What can hang from each mark
T: A
U: A G Y
Q: G Y
C: U
A: E J
S: A N
Y: Q U
J: N
E: Y

Every row comes from one small tree of marks. The marks that hang from a mark follow it in brackets, in alphabetical order. Every link used is in the known rows. Which tree was each row made from?
Known rows
C{U{A}}: [ 19 -54 -40  -7   7 -31 -34 -55 -22  37 -90 -24 -44  11  37  -8 -32 -64
  31   7   4 -41  14]
T{A{E{Y{Q}} J{N}}}: [-82 -57  31 -12   4 -43 -20 -45 -55  12 -53 -29 -55  10 -31  17 -33 -85
 -25  11   4 -26 -42]
C{U{A G Y{Q}}}: [ 17 -68 -47   4 -24 -11 -26 -64 -61  27 -75 -20 -46 -22  22 -34 -33 -65
  49  22  -1 -51  46]
Y{Q U{A G}}: [ 34 -36  32 -26 -16  12 -33  -7  19  14 -49 -35  -5  24   7  -2 -27 -72
  34  10 -21 -54  46]
S{A{E{Y{U}}} N}: [-28 -55 -16 -50 -64 -43 -30 -31  17  56 -76 -35 -68   7 -22  68 -34 -93
 -53  34 -18 -66 -55]
T{A}: [-38 -63   2 -46  16 -37 -33   0 -16  13 -69 -24 -29  27   3  -7 -47 -70
   3 -15  -2 -47 -33]
A{J}: [-32 -45  -2  -3  -2 -51 -40 -31 -42  28 -59 -25 -42  28 -15  21 -36 -72
   4   3 -14  -4 -15]
E{Y}: [-26  -2  -2   3 -26 -11 -12  13 -13  37 -51  -4 -56  54 -25  17 -32 -59
  -5  12 -17 -50 -14]
J{N}: [-14 -21  -8  23 -22 -46 -17 -54 -34  57 -50 -15 -46  73  12   6 -43 -44
  41  13 -18 -30   0]
C{U{A{E} G}}: [ 12 -55 -51 -20   1 -40 -23 -71 -42  25 -87 -18 -49  -7  42 -27 -40 -78
  11  10  -5 -44  15]
E{Y{Q U}}: [  9 -13  47  10 -28  23 -11  15  17  35 -37 -15 -41  55 -33  19 -12 -68
  -6  21 -23 -54  12]
Q{G Y{U{A{E J}}}}: [ -51  -44   40  -35  -34  -36   27  -12   50   36 -101   -3  -22   16
    9   55  -33  -90   36    4  -26  -38  -30]
U{Y}: [-18 -43 -35  14 -35 -20 -25 -27 -43  38 -66 -15 -42   8 -12  -5 -47 -52
  47  11 -38 -50  12]
A{J{N}}: [-37 -38   3  24 -13 -61 -32 -58 -61  43 -47 -25 -54  49 -12  25 -30 -55
  24  15 -10   0  -9]
Y{Q}: [ -2 -39  19 -12 -11   1 -28 -22   2  27 -58 -21  -5  32  -5  -4 -49 -91
   5  -2  -7 -29   9]
Q{G}: [-14 -36   7 -25 -17 -24   0 -18  25  37 -86   3 -21  31  10  26 -48 -77
   2   1 -17 -33 -30]
C{U{G Y{Q}}}: [ 31 -80 -34  14 -27  -9 -15 -65 -65  36 -63 -10 -50  -3  15 -49 -30 -76
  24  21 -12 -42  39]
T{A{E{Y} J}}: [-81 -60  16 -32  14 -47 -25 -24 -44   3 -64 -26 -53  -1 -29  15 -36 -88
 -36   0  -3 -32 -52]
S{A{E{Y{Q}}}}: [ -16  -40    3  -52  -35  -27  -28  -43   -2   44  -72   -9  -33   21
  -25   29  -37 -103  -39   18    1  -55  -31]
Q{Y{U{A{E} G}}}: [-32 -34   6 -36 -31 -39   6  -3  16  30 -79 -12 -27  32  17   9 -42 -79
  48  -4 -37 -55   1]
A{E{Y} J{N}}: [-72 -19  10  32 -21 -56  -9 -76 -67  37 -48 -18 -76  25 -35  37 -30 -78
 -24  30 -21  -9 -30]

Write each row's tree
[-44  -2 -43 -40 -21 -37 -21 -23 -35   5 -73 -15 -42  -3   8   1 -58 -68
  14   9 -16 -60   1] | U{A{E{Y}} G}
[ -60  -63  -19  -45  -62  -63  -38  -46  -20   50  -75  -39  -77   -8
  -39   80  -33 -100  -61   36   -3  -39  -67] | S{A{E{Y} J} N}
[-41 -38  11 -32 -29 -46   3  -9   4  27 -76 -15 -32  27   9  16 -38 -82
  45  -1 -33 -44  -1] | Q{Y{U{A{E J} G}}}
[ -45  -35   46    6  -15  -20   -7  -48  -15   21  -57  -20  -50    0
  -43   42  -20 -104  -48   26  -27  -14  -25] | A{E{Y{Q{G} U}} J}
[-67 -25   5   4 -11 -47 -17 -49 -49  21 -61 -18 -63   4 -38  32 -34 -94
 -43  18 -25 -13 -36] | A{E{Y} J}
[ 38 -50  70 -12 -16  23  -8 -12  58  34 -59 -18  -1  35  -2  21 -21 -88
   4  12 -27 -39  14] | Y{Q{G} U}
[ 15 -39  56 -25 -11  16 -13 -30  61  21 -78 -29   3   1   5  35 -29 -92
  12  14 -23 -47  13] | Y{Q{G} U{A{E}}}
[-61 -16 -21 -30 -20 -40 -29 -37 -58  -3 -64 -24 -44 -17 -12  14 -48 -79
   4  16  -4 -35   2] | U{A{E{Y{Q}} J} G}
[-47 -57  37 -40   6 -13  -7 -12   7   9 -69 -18 -34   6 -15  11 -35 -93
 -35   1 -10 -54 -43] | T{A{E{Y{Q{G} U}}}}
[-47 -25  43  36 -23 -32  -9 -74 -45  35 -38 -26 -65  25 -41  37 -16 -84
 -25  36 -25 -11 -11] | A{E{Y{Q U}} J{N}}
[  6 -15  58   5 -33  26   2  16  34  36 -46  -6 -37  48 -31  31 -12 -73
 -11  24 -20 -52   1] | E{Y{Q{G} U}}
[ 25 -39  57 -22 -14  21 -19 -11  62  25 -71 -29   3  18   5  36 -23 -77
  29  13 -16 -48  22] | Y{Q{G} U{A}}
[ 13 -46  64 -16 -12  11 -24 -18  45  21 -67 -34  -3  10  -7  45 -16 -79
  25  16 -11 -31  18] | Y{Q{G} U{A{J}}}
[ 16 -64 -63   2 -22 -27 -27 -60 -66  31 -80 -17 -58 -16  28 -32 -33 -53
  53  20  -8 -54  37] | C{U{A G Y}}
[-71  -6 -16   3 -13 -53 -32 -56 -44  23 -72 -31 -55   4 -12  46 -40 -59
  24  21  -5 -29 -12] | U{A{E{Y} J{N}}}
[  1   0   6  -7 -29  -4 -16  23   0  28 -44 -13 -57  49 -16  19 -17 -45
  15  20 -27 -67  12] | E{Y{U{A G}}}
[  2 -74 -31  21 -13 -17 -38 -74 -58  33 -81 -32 -50 -27   7  -5 -21 -67
  46  25   5 -30  34] | C{U{A{J} Y{Q}}}
[-13 -55   0 -31 -32 -63 -47 -56 -38  57 -60 -19 -45  45 -19  40 -25 -70
   4  22  12 -26 -23] | S{A{J{N}}}
[-57 -41  -6  24 -44 -18 -30 -61 -54  28 -72 -32 -34 -29 -24  42 -36 -49
  81  33   2 -30  24] | U{A{J{N}} Y{Q{G}}}
[-27 -35 -43 -14 -47  -6 -34 -26 -61   8 -65 -24 -24 -29  -5 -15 -55 -54
  75  17 -13 -62  48] | U{A G Y{Q}}
[-19 -52   0  11 -43   7 -11 -33 -21  34 -69 -10 -21  -5 -20   4 -46 -73
  37  17 -24 -43  13] | U{Y{Q{G}}}
[-36 -35 -19  -4 -39   3 -27 -31 -16  22 -86 -24 -16 -32 -10  25 -49 -57
  72  18  -7 -55  24] | U{A Y{Q{G}}}
[-74 -67  13 -22  16 -64 -27 -57 -55  14 -64 -32 -48   9 -10  10 -41 -81
 -14   1  -4 -21 -45] | T{A{E J{N}}}
[-29 -56  -3 -34 -28 -69 -39 -84 -39  51 -69 -20 -46  24 -19  40 -34 -91
 -20  24   1 -26 -35] | S{A{E J{N}}}
[-55 -46 -10   4 -37 -11 -36 -42 -41  17 -81 -32 -26 -43 -25  39 -39 -61
  67  24   0 -33  19] | U{A{J} Y{Q{G}}}
[-27 -33  14 -27 -26 -33  -1   8  30  39 -80 -16 -24  45  14  23 -36 -69
  62  -5 -30 -53   0] | Q{Y{U{A}}}
[ -42  -34   33    4  -16  -24  -14  -46  -37   16  -46  -23  -54    3
  -41   23  -23 -101  -45   24  -30  -17  -13] | A{E{Y{Q U{G}}} J}
[  7 -61 -33  -1   9 -41 -40 -63 -38  34 -86 -29 -52   4  26   2 -24 -67
  26  11   8 -25  12] | C{U{A{J}}}
